(in the rows, 128 means zero)
Known rows, with every way that one mark hangs from another
zolev{kotusi{nusuzi{minet}}}: [134 125 169 120 120 161 150 134 149 135 169 119 111 119 144  69 153 126
 114 124 100 148 113 138  90 152 114 106 145 160  91 146 110  53 120 134
 114 127 103 114 124]
tefi{zofu{takaz{nusuzi}}}: [118 158 114 102 101 152 108 112 165 175 163 120  86 108 130  73 146 140
 108 149  86 153 116  92  90 144 122  96 126 157  93 155 111 119 121 157
 114 121  97 125 111]
nazo{minet{rubele}}: [121 119 146 123 137 146 100 130 180 166 143 127 127 102 127 104 154 130
 124 158 102 148 107 102  86 144 114  61 146 114  89 138 123 115 127 161
 116 124  88 148 126]
nusuzi{minet{nazo rubele} takaz{zofu}}: [134 111 150 127  85 143 184 143 120 167 161 119 113  90 126  47 150 111
 112 161  89 160 124 139 128 163 109 105 159 112  87 113 151  79 140 126
 100 119  84 129  98]
tefi{zofu{takaz{nusuzi{minet}}}}: [121 147 124 105  80 153 158 128 154 164 157 117  93 109 132  63 148 140
 105 151  84 156 120 106 103 160 121 111 131 139  92 164 113  70 124 144
 111 122  96 108 107]
zofu{takaz{nusuzi{minet{nazo}}} tefi}: [115  93 138 111  84 159 185 134 150 199 166 113 122 103 122  57 158 127
 102 167  79 151 105 132  85 152 116  88 152 118  86  62 112  82 123 147
 107 130  96  97 115]
fedi{zolev{bubet{tute{vuli}} kotusi}}: [154 129 109 117 123 166  97  77 189 165 199 123  90 171 143  63 145 123
 108  90 114 122  88 104 170 145 136  44 140 141  83 153 115 117 101 123
 116  96  91 129 117]
zolev{bubet fedi kotusi}: [142 144 137 109 106 166  86 104 171 172 184 107 111 153 136  54 209 127
 102  91 105 128  96  94 165 139 119  73 144 128  91 158  93 102 115 134
 117 119  95 141 130]
nusuzi{minet{rubele} takaz{zofu{tefi}}}: [131  78 144 124  93 150 188 149 132 155 176 112 126 104 131  51 153 130
 105 168  80 154 124 144  80 160 100  99 159 119  92 146 131  82 130 130
 102 134  89 136 100]
rubele{minet{nazo nusuzi{takaz}}}: [124 135 161 122 103 150 163 133 171 190 170 126 102  98 123  52 164 107
 118 152  86 161 106 131  95 103 137  77 163 116  77 123 124 105 125 124
 110 122  83 106 102]
pofis{nazo}: [132 118 151 115 149 152 103 111 147 226 154 123 112 100 121 118 149 163
 117 157  97 136 135 115 116 146 118  72 130 127  85 157 107 138 116 148
 117 114 100 116 111]
tute{vuli{kotusi{zolev}}}: [127 134 184 118 163 177  91 109 166 125 177 111 101  60 160  99 145 142
 130 162  91 149 123 111  77 135 119  73 139 178  70 144 111 142  95 158
 119 136 111 133 101]
kotusi{nusuzi{minet} zolev}: [131 117 202 124 132 166 148 138 143 115 165 105 111  84 154 102 156 119
 125 159  96 164 119 132 102 148 115 115 148 203  75 142 116  82 121 161
 115 129 115 115 121]
zolev{bubet{fedi tute} kotusi{vuli}}: [158 144 137 125 140 183 112  69 182 154 201 113 111 199 133  39 202 106
 112  98 105 124  77 101 176 145 134  59 139 133  90 131 121 100 119 141
 109  96  86 137 133]
zolev{kotusi{nusuzi}}: [130 137 158 116 139 160  98 119 160 143 175 121 104 119 141  77 150 128
 117 121 102 146 107 126  75 135 114  94 142 178  93 138 108 102 118 149
 117 127 106 132 128]
minet{nusuzi}: [127 139 160 115 126 148 106 132 154 180 162 124  88  92 128  79 168 130
 121 150  99 148 112 120  96 127 135  80 145 143  81 155 115 124 117 148
 116 123  91 131 115]
zofu{takaz{nusuzi{minet}}}: [123 135 157 109  66 154 167 127 146 172 157 118 113  99 130  70 161 142
 103 160  91 155 116 121  90 163 122 113 137 124  90 152 122  99 126 142
 112 125  89 102 120]
pofis{nazo{minet}}: [127 111 157 120 149 152  93 110 174 214 138 124 132 111 121 137 148 161
 118 160  99 132 133  99 105 130 121  63 129 110  84 143 115 151 118 159
 119 114  96 115 107]
zolev{bubet}: [141 127 154 111 120 157  93 124 172 164 167 111  96 112 135  82 171 138
 112 137 100 142 106  91 152 137 118  73 136 133  84 149 104 151 113 154
 119 125  94 129 115]
nusuzi{minet{rubele} takaz}: [134 117 159 131 100 148 172 154 153 157 166 120 107  89 137  55 152 130
 113 161  92 159 125 149 106 168 108  99 160 110  85 170 112  77 130 125
 109 126  81 127 122]
vuli{kotusi rubele tute}: [129 127 214 112 151 173 102  94 162 188 159 113 128  67 131  87 171 140
 127 191  93 144 137  96  86 134 106  83 151 132  80 135  84 132  97 159
 123 158  93 143 121]
fedi{zolev{bubet kotusi{vuli{tute}}}}: [150 147 190 117 136 178  93 105 182 149 184 121 110 130 137  46 163  98
 101 106 101 138 116  91 162 137 121  80 154 128  95 155  95 143 105 145
 121 143  85 143 127]
bubet{tute{vuli}}: [143 123 113 119 138 165 105  87 182 168 176 127  90 128 140  89 140 148
 120 148 108 137 102 123  95 145 132  49 126 146  83 120 128 128 102 143
 114 107  96 113 108]
tute{vuli}: [138 134 155 113 134 164  95 122 172 163 169 127  90  81 143  92 144 150
 116 149 103 144 120 120  77 142 127  62 127 139  90 145 112 138  99 148
 117 132  98 110 105]
pofis{nazo{minet{nusuzi rubele}}}: [111 124 134 126 140 142 111 118 161 252 140 128 125  98 110 111 152 138
 127 158  98 130 129 109 134 141 133  62 166 108  83 161 123  97 128 155
 111 107  91 143 116]
nazo{minet{nusuzi{takaz} rubele}}: [117 137 148 134 106 142 116 141 188 175 163 125 106  94 128  67 157 116
 121 158  95 152 117 124  98 121 132  81 171 115  81 158 125 128 130 149
 110 123  78 148 117]
minet{nazo nusuzi{takaz{zofu}} rubele}: [123 135 136 125  92 137 138 130 125 197 171 122  93  85 118  38 156  99
 119 155  91 155 118 131 128 135 128  96 170 135  83 113 153 111 139 135
 100 115  85 152  97]
vuli{kotusi{nusuzi} tute}: [121 125 196 113 150 167 100 103 166 155 166 118 117  71 144  81 160 132
 120 181  78 155 134 106  85 121 100 103 150 177  77 126 105 128 103 165
 120 158 101 149 117]
zofu{takaz tefi}: [127 105 134 114 120 161 118 136 182 188 176 115 114 107 130 101 155 148
 101 162  85 145  95 119  50 140 102  56 134 138  88 107  91 128 108 165
 114 144  95 126 119]
tute{vuli{kotusi{nusuzi zolev} rubele}}: [125 135 207 120 166 191  92  96 152 132 184 105 117  47 158 106 145 125
 146 178 101 147 129 107  87 134 117  90 168 216  75 130  95 119  90 173
 118 140 123 131 115]
fedi{bubet{tute zolev{kotusi{vuli}}}}: [161 127 170 136 164 184 123  77 178 123 193 136 108 200 133  36 154  90
 118 111 108 135  79 129 136 146 145  52 137 139  89 148 129 122 118 130
 110  90  78 133 136]
nusuzi{takaz{zofu{tefi}}}: [137  90 154 116 107 155 125 129 152 146 186 112 113 112 134  70 153 142
 104 164  82 152 119 126  50 121 109  93 134 144  91 128 128 172 119 146
 109 135  95 130  91]
bubet{fedi{zolev} tute}: [157 106 145 118 144 149 123  78 171 190 182 131 118 167 127  91 193 122
 114 146 111 140  82 120 129 138 130  49 123 153  71 150 134 110 123 137
 118  96  83 135 136]
fedi{bubet}: [144 117 162 114 144 154 100 131 164 149 160 131 108  93 132  97 170 128
 113 151  97 153 110 117 112 138 126  70 132 144  85 162 112 139 116 146
 120 120  87 127 131]
fedi{bubet zolev}: [151 107 167 113 147 145 101 131 160 148 165 140 114  98 132 101 166 115
 111 147 102 152 104 118 130 136 127  67 137 152  81 178 114 143 115 138
 125 116  83 131 137]
takaz{nusuzi zofu}: [127 127 158  98  96 145 111  98 114 152 153 119 111 106 126  67 161 137
 115 157  96 153 125  97  81 140 131 122 125 156  95 150 159 162 132 148
 111 115 100 127  99]
nusuzi{minet{nazo}}: [136 109 172 121 124 152 159 145 144 171 148 122 109  95 128  79 161 128
 118 155  96 152 113 132 117 151 117  79 140 112  78  93 117  79 122 138
 112 123  92 100 111]
pofis{nazo{minet{nusuzi{takaz} rubele}}}: [114 129 136 135 120 143 120 124 175 237 158 125 118  96 117  89 147 136
 122 162  91 136 137 126 128 128 132  80 175 103  81 171 120 125 132 146
 107 109  83 140 111]
nazo{minet{nusuzi{takaz{zofu}}}}: [130 134 169 121  82 144 109 127 164 147 164 121 106 109 128  76 162 126
 112 157  92 151 124 108  84 100 139 103 144 131  83 153 157 181 128 150
 110 124  84 133  85]
vuli{kotusi{nusuzi zolev}}: [120 126 197 120 166 170  95 110 151 110 173 106 115  78 156 103 156 125
 137 170  86 160 115 111  89 123 105 104 152 217  68 131 113 133 112 173
 119 134 116 148 120]
bubet{fedi}: [144 122 176 114 139 153 112 111 164 185 170 122 113 112 131  89 199 139
 113 153 101 146 104 117  92 138 123  65 120 145  80 153 120 117 120 147
 116 126  92 127 126]
kotusi{vuli zolev{bubet{tute} fedi}}: [151 141 147 123 138 192  96  73 169 124 193  97 113 167 146  66 205 101
 123 125 104 140  88  90 205 141 128  78 157 167  83 121 113 130 115 164
 113  98 100 140 130]

Rows
[119 110 143 110  85 139 183 116  91 177 142 120 125  92 116  40 159 108
 119 158  93 157 123 117 130 176 123 119 157 123  94 110 168  61 147 131
 101 108  93 129 104]
takaz{nusuzi{minet{nazo rubele}} zofu}
[113 133 145 124 126 141 108 135 175 182 146 128 114  96 122  88 164 116
 127 154 100 145 107 108 101 135 133  65 162 119  84 151 128 100 127 156
 112 122  84 153 122]
nazo{minet{nusuzi rubele}}
[119 137 135 131 115 141 134 142 155 206 175 125  86  77 122  39 156 102
 124 153  92 154 113 144 130 134 129  81 179 121  77 110 118 101 133 138
 105 117  82 143 118]
minet{nazo nusuzi{takaz} rubele}
[131 119 175 112 138 162 148 114 157 207 150 121 136  96 117  97 165 116
 129 165 105 150 102 101  85 133 120  55 152 114  90  99 102  82 115 139
 117 126  94 102 118]
vuli{rubele{minet{nazo}}}
[156 118 138 119 145 152 120  71 174 183 191 130 120 192 128  73 188 117
 110 111 113 132  76 127 116 140 131  48 123 148  76 155 129  84 124 123
 118  93  83 141 141]
bubet{fedi{zolev{kotusi}} tute}
[131 114 153 135 105 147 180 153 149 176 165 121 107  83 130  47 150 115
 116 158  90 159 119 153 127 162 110  90 167 101  81 111 116  70 133 127
 105 122  83 121 118]
nusuzi{minet{nazo rubele} takaz}
[115 112 146 117 108 144 179 128 121 187 145 122 118  86 122  40 159 111
 124 158  96 157 120 130 130 173 124 101 164 110  88 105 134  54 142 133
 107 111  91 119 125]
takaz{nusuzi{minet{nazo rubele}}}
[148 142 173 120 158 166 100 122 160 121 179 135 110 131 137  67 151 108
 115 112 106 146 103 121  95 142 123  75 142 133  98 156 105 123 114 139
 120 122  87 128 130]
fedi{zolev{kotusi{vuli}}}
[115 141 214 109 128 172 148  93 167 210 156 118 137  73 122  77 184 119
 129 185  86 148 128  91  78 112 125  79 171 123  78 165  94  77  99 140
 121 157  87 138 113]
vuli{kotusi rubele{minet{nusuzi}} tute}
[145 128 195 117 133 168 100 104 171 162 183  95 108 117 141  89 208 121
 115 136 103 142 101  92 164 134 128  70 133 177  69 163 115 136 119 160
 116 122 104 141 126]
kotusi{zolev{bubet{fedi}}}
[121  91 144  98 107 151 123 103 124 159 166 114 124 113 125  63 160 139
 112 164  86 150 117 105  56 133 123 108 133 155  98 121 145 155 126 152
 111 124 104 129  99]
takaz{nusuzi zofu{tefi}}
[151 111 162 124 129 165 120  66 170 186 183 121 110 198 128  57 191 125
 117 140 111 134  77 121 135 140 129  52 127 140  73 143 130 114 122 135
 112  96  87 134 126]
bubet{tute zolev{fedi}}
[116 133 135 123 134 140 126 135 145 216 157 128  95  79 117  61 163 102
 130 150  98 148 106 127 133 147 129  63 171 127  80 100 123  73 129 146
 108 117  89 148 123]
minet{nazo nusuzi rubele}
[118  97 143 107  79 160 179 132 156 181 169 112 125 108 128  64 160 142
 100 167  80 150 110 129  65 155 116  97 145 124  91 121 108  92 119 148
 112 135  95 103 118]
zofu{takaz{nusuzi{minet}} tefi}
[133 124 178 127 112 175 156 134 166 113 188 120 102  62 163  54 141 142
 121 171  78 155 137 147  91 133 111 114 161 160  75 154 113 107  99 134
 110 141  97 103  99]
tute{vuli{kotusi{nusuzi{minet takaz}}}}
[137 143 222 115 144 190 143 100 172 174 156 122 142  92 125  82 170 109
 121 175  98 152 129  93  69 136 121  77 157 113 103 145  91 104 100 153
 120 156  87 111 122]
kotusi{vuli{rubele{minet} tute}}
[121  74 153 104  95 151 182 121 107 170 156 113 129 109 120  46 162 124
 112 164  82 153 121 122  94 145 123 110 147 130  91  70 152  96 132 141
 104 119 103 105  92]
takaz{nusuzi{minet{nazo}} zofu{tefi}}
[136 121 124 118 153 170 106  75 175 155 180 126  99 118 148  83 144 151
 129 160  94 137 104 114  97 139 121  55 135 145  73 124 124 127  96 141
 115 112  94 127 105]
bubet{tute{vuli{kotusi}}}
[117 117 149 114 103 146 170 127 127 169 147 122 119  93 128  49 160 128
 121 159  97 155 122 129 109 179 123 112 157 119  92 164 129  63 137 134
 109 115  91 125 128]
takaz{nusuzi{minet{rubele}}}
[139 151 221 120 148 191  93  98 167 137 177 106 121  94 145  75 200 104
 114 153  93 155 128 107 113 134 120  93 149 164  88 131  99 129 108 170
 118 149 101 138 129]
kotusi{vuli{tute} zolev{fedi}}
[118 111 161 122 138 157 164 136 132 140 159 120 128  75 143  71 158 124
 133 172  83 156 118 129 115 167  93 104 173 153  79 146 116  37 122 146
 112 132  97 147 128]
vuli{kotusi{nusuzi{minet{rubele}}}}
[128 110 149 126 128 146 171 148 136 190 147 124 115  86 124  69 156 116
 122 156  96 153 110 134 132 175 110  71 158 107  83  99 120  40 132 136
 109 121  89 125 123]
nusuzi{minet{nazo rubele}}
[150 119 157 114 148 150  98 124 164 145 175 140 116 122 133  85 162 108
 106 110 105 145 100 123 119 139 129  65 138 147  86 186 107 115 116 126
 124 112  83 136 143]
fedi{bubet zolev{kotusi}}
[125 130 239 119 160 182  99  91 155 167 165  98 130  58 142 101 168 127
 132 190  95 152 138  95  87 130 109  92 157 170  71 136  85 138  99 171
 124 156 106 151 121]
vuli{kotusi{zolev} rubele tute}
[153 109 123 114 126 152 104  89 177 168 176 120 101 166 132  84 164 122
 114 131 109 136  83  94 190 139 125  60 140 146  75 145 118 145 116 140
 121  97  86 137 126]
fedi{zolev{bubet{tute}}}
[133 141 147 112 127 165  93 105 158 155 183 118 119 135 142  67 192 121
 111 112 101 141 103 124 100 135 114  94 148 174  93 142 103  75 119 143
 116 123 104 137 137]
zolev{fedi kotusi{nusuzi}}
[124  78 160 101  89 153 174 120 112 147 159 112 132 113 128  54 165 140
 109 165  84 151 124 119  70 149 121 119 138 136  95 130 147 106 127 139
 107 125 102 111  95]
takaz{nusuzi{minet} zofu{tefi}}
[111 147 103 111  84 148 172 130 149 182 153 120  98 102 128  54 144 128
 109 151  83 154 121 110 117 183 114 104 149 131  95 170 115  30 133 141
 107 119  91 133 119]
tefi{zofu{takaz{nusuzi{minet{rubele}}}}}
[134 148 249 126 162 199  98  98 157 135 174 103 123  66 146  93 157  91
 135 180 103 157 137 108  97 136 119 113 172 209  93 110  89 132 103 190
 118 156 113 133 133]
kotusi{nusuzi vuli{rubele tute} zolev}
[130 133 206 119 162 187  93  99 156 147 178 105 115  49 152 106 150 138
 141 174 103 143 128 105  80 139 120  73 153 173  74 142  92 132  89 160
 120 140 111 129 110]
tute{vuli{kotusi{zolev} rubele}}
[114 110 131 105  99 159 126 115 167 187 174 114 119 110 128  73 157 143
 103 165  83 147 103 117  48 140 116  85 140 143  93 110 104 142 117 161
 113 134  98 120 122]
zofu{takaz{nusuzi} tefi}
[151 112 122 121 152 155 110  87 167 135 188 139 116 168 140  83 153  95
 115 112 107 144  82 131 144 136 130  76 151 193  83 150 123  96 121 132
 119  89  90 143 150]
fedi{bubet{tute} zolev{kotusi{nusuzi}}}
[122 142 144 128 108 143 127 139 161 186 176 124  88  82 128  47 158 118
 121 155  93 152 118 142 107 139 128  91 172 130  81 169 113 112 128 137
 108 122  81 149 121]
minet{nusuzi{takaz} rubele}
[138 139 184 125 137 179 150 137 147 101 174 123 113 119 147  55 152 107
 120 122  97 151 116 139  95 155 117 114 157 155 102 134 108  57 117 144
 111 129  99 108 125]
zolev{kotusi{nusuzi{minet} vuli}}
[140 114 176 129 103 153 168 151 155 163 167 119  98  91 134  56 155 127
 111 159  91 160 123 150 116 138 116  95 149 109  77 104 114 110 125 131
 110 122  86  95 107]
nusuzi{minet{nazo} takaz}
[143 119 164 121 150 175 110  61 173 154 193  94 121 155 147  79 209 124
 127 146  93 136  86  86 182 130 122  64 141 178  54 139 126 126 116 155
 114 102 100 158 125]
vuli{kotusi{zolev{bubet{fedi tute}}}}
[141 114 193 120 123 171 143 128 141 113 176 110 129  93 152  92 207 100
 116 146  95 161 111 133 157 146 123 111 162 205  76 161 111  62 122 149
 116 118 107 123 144]
kotusi{nusuzi{minet} zolev{fedi{bubet}}}
[125 134 208 114 155 190 130  93 164 148 171 109 138  64 150 109 155 132
 139 174  97 149 120  94  59 132 121  62 155 161  77 162  98  98  91 144
 121 140 109 117 106]
tute{vuli{kotusi{zolev} rubele{minet}}}
[143 126 180 115 141 167  92 114 155 139 174 113 122 100 142  99 209 112
 115 142 100 153 105 114 139 136 127  78 144 178  76 166 106 122 119 153
 120 116 101 139 142]
kotusi{zolev{fedi{bubet}}}
[119 111 135 124 153 146 105 112 168 233 137 126 140 103 116 126 144 149
 122 161  99 133 130 103 118 153 114  58 147 104  89 152 118 111 128 158
 114 111  93 139 120]
pofis{nazo{minet{rubele}}}
[119 103 129 121 101 145 142 135 139 184 187 116 106  97 122  43 157 118
 113 162  81 150 117 136  81 132 120  89 173 141  89 143 134 117 129 141
 101 131  89 160  99]
minet{nusuzi{takaz{zofu{tefi}}} rubele}
[150 125 107 110 109 164  99  76 174 180 183 107 109 175 133  68 210 128
 111 125 104 131  83  92 197 140 122  63 144 137  80 132 113 118 116 144
 115  97  90 137 129]
zolev{bubet{tute} fedi}
[139  79 165 119  87 156 176 145 140 140 179 111 117 111 135  63 156 142
 100 167  81 154 126 141  67 138 107 105 140 128  89 138 130 124 122 133
 107 136  93 113  88]
nusuzi{minet takaz{zofu{tefi}}}
